Each row comes from the steps of one walk. Every step used is in the known rows, and no mark comes twice. Write the walk behind each row, first mark first.
Known rows:
luteb, genidus, mevek, notila, vakud, kozeze, zega: [ 3.56  2.71  0.84  5.40 -0.37 -2.79 -3.21  4.54 -4.71 -0.93  3.08 -2.17
  3.57 -1.36 -1.88 -1.66  1.94 -3.73 -1.05  2.30  6.72]
nuse, kozeze, zega, notila, vakud: [ 2.30  2.19  0.30  2.79  3.61 -3.25  4.06  0.48 -4.70  0.89 -0.61 -1.56
 -0.22 -4.44 -2.07 -4.50  1.37 -2.62 -0.78  2.14  4.49]
genidus, mevek, suvud: [ 2.06  1.10 -1.90  3.14  0.24 -1.85 -1.95 -0.06  0.16 -0.69  0.79  2.43
 -0.37  3.41 -1.07 -0.90  3.34  2.36 -0.01  1.66  2.49]
nuse, notila, vakud, kozeze, mevek, suvud: [ 2.30  1.67  1.42  5.83 -0.76  1.40  0.00  3.44 -5.81  4.42 -0.34 -1.03
  0.30 -1.25 -0.43 -0.39  1.98  0.19 -0.39  3.28  3.36]
zega, notila, vakud: [ 1.96 -0.51  1.37  1.32  1.97 -1.50  1.79  1.34 -2.67  0.12 -1.10 -1.42
 -1.83 -2.43 -1.29 -1.17 -0.06  0.34 -0.98  2.43  2.49]
nuse, notila: [ 1.36 -0.68 -1.91  0.47  0.51 -0.26 -0.99 -0.31 -0.80  0.79  0.71 -2.51
 -1.41  0.26  0.01 -1.51 -2.11  0.21 -2.33  0.52  1.24]
notila, vakud: [ 1.66  1.25 -0.85  2.69  0.44 -1.19  0.84 -0.52 -1.66 -0.97 -1.71 -1.25
 -1.72 -2.06  1.24 -1.34 -0.05 -0.06 -0.99  1.09  3.69]
notila, vakud, kozeze: [ 1.53  2.44  0.31  3.44 -1.09 -0.98 -1.01  1.89 -3.16  1.26 -1.54 -0.12
 -0.84 -1.96  0.75 -1.20 -0.01  0.69 -0.13  0.95  3.28]
zega, notila, vakud, kozeze, nuse: [-0.32  0.01  1.42  2.63 -0.78 -0.33 -0.31  5.09 -4.61  1.52 -2.68  0.15
 -0.83 -3.31 -1.63 -0.32 -0.12  0.19 -1.67  1.57  1.55]
luteb, genidus, mevek, kozeze: [ 4.00  0.67 -1.93  1.36  2.09 -3.27 -2.90  2.64  1.39 -0.77  3.24  0.72
  2.56  2.65 -3.21 -1.75  1.39  1.44 -1.89  0.59  3.29]
genidus, mevek, notila, zega: [ 2.24  1.04 -1.66  2.59 -0.51 -2.39 -1.61  2.25 -1.27 -0.91  2.11  0.76
  1.11  2.54 -1.67 -3.53  4.60 -1.40  0.71  1.47  2.44]
suvud, mevek, notila: [ 3.12 -1.88 -0.48  1.23  1.23  2.02 -1.21  2.03 -0.65  0.56  1.91 -2.22
  1.87 -0.86 -0.37 -1.21  1.16 -0.94 -2.43  1.83  0.67]
nuse, notila, vakud, kozeze: [ 2.08  1.44 -0.25  2.99 -0.95 -0.77 -1.16  2.13 -4.89  2.49 -1.05 -3.04
 -0.41 -2.20  0.35 -1.63 -1.65  0.17 -1.84  2.00  2.53]
nuse, notila, vakud, kozeze, mevek: [ 2.94  1.76  0.78  3.68  0.04  1.84 -0.38  3.44 -5.49  3.68 -0.89 -2.94
  0.34 -1.79  0.93 -1.33  1.44 -1.00 -0.96  0.39  2.96]
mevek, kozeze, zega, notila, vakud: [ 1.76  1.42  2.88  2.34  2.73 -2.97  3.98  2.37 -4.99  0.92  1.39 -0.66
  0.56 -3.61 -3.59 -4.15  3.54 -0.29 -0.48  4.30  4.71]
nuse, notila, zega: [-0.33  0.28 -3.29  1.58  0.05 -1.60  0.23 -0.03 -1.24  0.86  1.19 -0.15
 -1.81  0.90 -1.18 -3.22 -0.28 -0.86 -0.85  1.57  1.79]
mevek, notila: [ 2.27 -0.93  0.98  1.21 -0.77 -0.27 -1.42  1.65 -0.39  0.16  1.35 -1.66
  0.18 -0.16  0.03 -1.31 -0.60 -1.30 -0.74  1.13  1.83]
luteb, dugod: [ 1.49 -0.75 -2.95  2.11  2.73 -0.19 -1.50 -0.68  0.45  0.61  1.89 -0.59
 -1.48  1.70  0.01 -1.39 -0.79  1.41  0.22  0.51  0.37]
luteb, genidus, mevek, notila, zega: [ 2.73 -0.08 -2.28  3.08  0.20 -3.32 -3.26  3.25  0.25 -1.48  3.88  0.41
  2.03  2.51 -3.01 -1.93  1.38 -2.91 -0.61  1.64  3.67]
kozeze, mevek: [ 1.56  0.53 -0.15  1.70  1.40  2.12  0.02  0.92  0.25  0.86  0.16  0.19
 -1.08  0.94  0.93 -0.65  2.88 -0.70  0.20 -2.05  2.49]
kozeze, nuse, notila: [-0.83 -1.48 -3.17  1.05 -0.72  0.35 -1.14  1.15 -1.11 -0.03 -1.32 -2.12
 -1.25 -0.46  0.25 -0.83 -2.16 -0.65 -3.72 -0.09  0.75]
genidus, mevek: [ 2.74  1.33 -2.51  0.97  0.92 -1.52 -2.17  0.07  0.53 -1.67  0.17  0.57
 -0.46  2.75  0.19 -2.06  3.04  1.28 -0.61 -1.14  2.11]
suvud, mevek: [ 1.52 -0.85 -2.73  0.97  2.42  1.80 -0.62  0.06  0.51 -0.02  0.54 -0.39
 -0.02 -0.03  0.06 -1.00  1.52  0.87 -2.13  0.24  0.86]

Which walk is each row?
[ 2.39  0.41  1.52  2.35  4.68 -0.61  4.09  2.76 -5.10  1.04  1.70 -1.18
  2.22 -4.15 -3.78 -3.98  5.45 -0.01 -2.11  5.00  3.61]
suvud, mevek, kozeze, zega, notila, vakud
[ 1.21  1.46  2.18  4.04 -1.51  1.30 -1.42  5.64 -3.22  3.70  2.30  1.95
  1.38  0.58 -1.18 -2.30  4.17 -2.75  2.29  0.41  2.40]
vakud, kozeze, mevek, notila, zega
[ 3.72  0.23  1.07  3.74 -0.15  1.49 -1.46  4.61 -4.59  2.22  0.44 -2.57
  2.89 -3.28  0.05 -1.23  1.51 -0.74 -2.22  3.48  1.91]
suvud, mevek, notila, vakud, kozeze
[ 1.73  0.60  2.52  2.02  0.61 -1.14 -0.27  3.83 -4.30  2.43 -0.97 -0.20
 -0.78 -2.44 -1.64 -0.89 -0.15  1.00 -0.11  2.30  2.14]
zega, notila, vakud, kozeze
[ 2.78 -0.27 -1.21  0.87  2.75  0.68  0.27  1.83 -0.19  1.35  1.91  0.45
  2.14 -0.22 -1.82 -2.74  2.99  2.40 -2.48  1.81  0.84]
suvud, mevek, kozeze
[-2.49 -0.55 -4.49  2.22 -1.06 -0.93  0.19  1.29 -1.69  0.05 -0.76  0.16
 -1.78  0.03 -1.06 -2.38 -0.30 -1.74 -2.28  0.91  1.14]
kozeze, nuse, notila, zega
[-0.82 -0.21 -1.89  1.81 -2.03  0.62 -2.92  3.53 -2.66  2.29 -1.05 -1.01
 -0.35 -0.42 -0.20 -0.61 -2.16  0.00 -3.00 -0.31  0.34]
vakud, kozeze, nuse, notila
[ 1.63  1.03 -2.33  1.36  0.14 -1.82 -1.22  3.13 -0.46 -0.93 -0.27  1.58
  1.76  1.83 -1.72 -2.72  4.54  1.99 -2.09 -0.35  1.32]
genidus, mevek, kozeze, nuse
[ 3.05  1.49 -0.43  3.26  1.05 -0.53  1.70  3.09 -2.17  3.27  1.52  0.40
  1.71 -0.32 -1.19 -4.58  3.66 -4.41  1.02 -0.01  2.38]
nuse, kozeze, mevek, notila, zega
[-2.60  0.77 -3.15  2.90 -2.55 -0.61 -1.88  3.88 -3.15  2.33 -0.58  1.36
 -0.69  0.14 -1.52 -2.32 -0.36 -0.91 -1.48  0.59  0.75]
vakud, kozeze, nuse, notila, zega
[ 2.27 -0.04 -3.04  0.98  0.38 -1.71 -1.46  3.39 -2.17  0.29  0.23 -1.26
  2.05  1.57 -2.14 -3.37  2.78  1.54 -3.98  0.76  0.57]
genidus, mevek, kozeze, nuse, notila
[ 0.64  0.97  1.56  2.48  2.26 -1.80  2.84  0.56 -4.20 -0.68  0.05 -1.33
 -1.57 -3.34 -1.59 -2.51  2.11 -1.78 -0.47  2.74  4.82]
kozeze, zega, notila, vakud
[ 1.65 -0.41 -0.12  4.34 -1.35  2.23 -1.50  5.83 -4.92  1.47 -1.54 -2.28
  2.86 -4.04  0.29 -0.66  1.38 -1.47 -3.53  2.62  1.42]
suvud, mevek, notila, vakud, kozeze, nuse
[ 1.55  2.77  2.73  4.86 -1.78 -1.12 -0.26  3.24 -6.02  1.10  0.95 -2.01
  1.46 -3.60  0.03 -2.69  1.83 -3.09  0.16  2.68  5.29]
mevek, notila, vakud, kozeze, zega
[ 2.91  0.55  3.44  2.63 -1.08  2.59 -2.41  5.41 -2.59  3.66  1.81 -0.51
  1.91  0.22  0.13 -0.85  2.45 -1.65  0.92 -0.59  1.82]
vakud, kozeze, mevek, notila
[-0.57  1.12  2.53  1.48  0.94 -0.71 -0.81  3.08 -3.36  1.90  1.79  1.43
 -0.37 -0.76 -2.90 -1.86  1.48 -0.36  0.87  0.74  2.67]
vakud, kozeze, zega, notila
[-0.60 -1.19 -4.58  2.20  1.27  0.19  1.17  3.67 -2.41  1.97  1.06  0.28
  2.04 -0.80 -3.21 -4.05  3.14  0.13 -4.05  3.20 -0.10]
suvud, mevek, kozeze, nuse, notila, zega
[-0.57  1.83 -0.85  3.99 -2.34 -0.31 -1.08  3.28 -3.42  0.54 -3.26  0.24
 -0.89 -2.84  1.02 -0.39 -0.11 -0.07 -1.69  0.09  2.63]
notila, vakud, kozeze, nuse
[ 5.63  1.55  1.32  4.04  1.35 -0.11  2.37  2.85 -4.13  2.53 -0.72 -3.45
  2.11 -3.36  0.92 -3.24  2.30 -4.01 -0.76  0.59  3.73]
nuse, kozeze, mevek, notila, vakud
[ 0.34 -0.98 -1.78  0.93 -0.14 -0.80  0.05  2.83 -1.92  1.54  0.28 -1.50
  0.82 -0.73 -1.74 -2.51 -0.52  0.72 -3.93  1.41  0.53]
mevek, kozeze, nuse, notila
[ 2.99  1.33  2.57  3.61 -2.14 -0.79 -1.71  4.07 -4.60  2.02  0.04 -2.07
  1.29 -2.74  0.42 -1.39 -0.25 -1.13 -0.38  2.50  3.00]
mevek, notila, vakud, kozeze
[ 0.60 -1.12 -2.41  1.40  1.54  1.34  0.14  3.09 -0.40  0.68 -0.13  0.80
  2.10 -0.87 -1.61 -2.02  2.89  1.54 -3.87  1.08  0.30]
suvud, mevek, kozeze, nuse
[ 0.69  2.96 -0.24  4.08 -0.50 -1.15  0.04  1.31 -6.37  1.41  0.09 -2.71
 -0.09 -3.06  0.11 -2.96  0.37 -1.75 -1.37  2.23  4.72]
nuse, notila, vakud, kozeze, zega
[ 2.24  2.73  1.54  4.29 -0.07  1.46 -0.25  3.21 -3.92  2.49 -1.44 -0.04
 -0.02 -1.50  1.37 -0.82  2.97 -0.58  0.68 -0.73  3.72]
notila, vakud, kozeze, mevek
[ 2.64  1.58  0.13  4.36 -2.67 -0.92 -2.98  5.77 -5.01 -0.05 -1.91 -1.57
  2.40 -1.45  0.27 -1.49  2.92 -1.11 -1.88  1.11  2.60]
genidus, mevek, notila, vakud, kozeze, nuse
[-0.09 -0.01 -0.90  1.30 -0.20 -0.88  0.05  2.70 -0.21  0.41 -0.38  1.30
  0.30 -0.40 -1.34 -2.12  1.09  1.05 -2.22  0.21  1.41]
mevek, kozeze, nuse
[ 2.40  1.83  1.34  4.94  0.23  1.15 -0.27  3.59 -6.08  1.28  1.55 -2.49
  3.31 -4.23 -0.31 -2.58  3.39 -2.76 -1.51  3.49  4.09]
suvud, mevek, notila, vakud, kozeze, zega
[ 1.71  2.64  2.16  6.41 -0.77  1.16  0.01  3.13 -4.10  3.31 -0.80  1.80
 -0.03 -0.83  0.02  0.11  3.68  0.61  1.34  2.11  4.19]
notila, vakud, kozeze, mevek, suvud
[ 3.30  3.76  1.52  4.94 -1.14 -2.07 -1.64  3.79 -6.29 -0.27  1.15 -1.76
  2.83 -1.43 -0.17 -3.47  4.95 -2.34  0.19  2.11  5.41]
genidus, mevek, notila, vakud, kozeze, zega
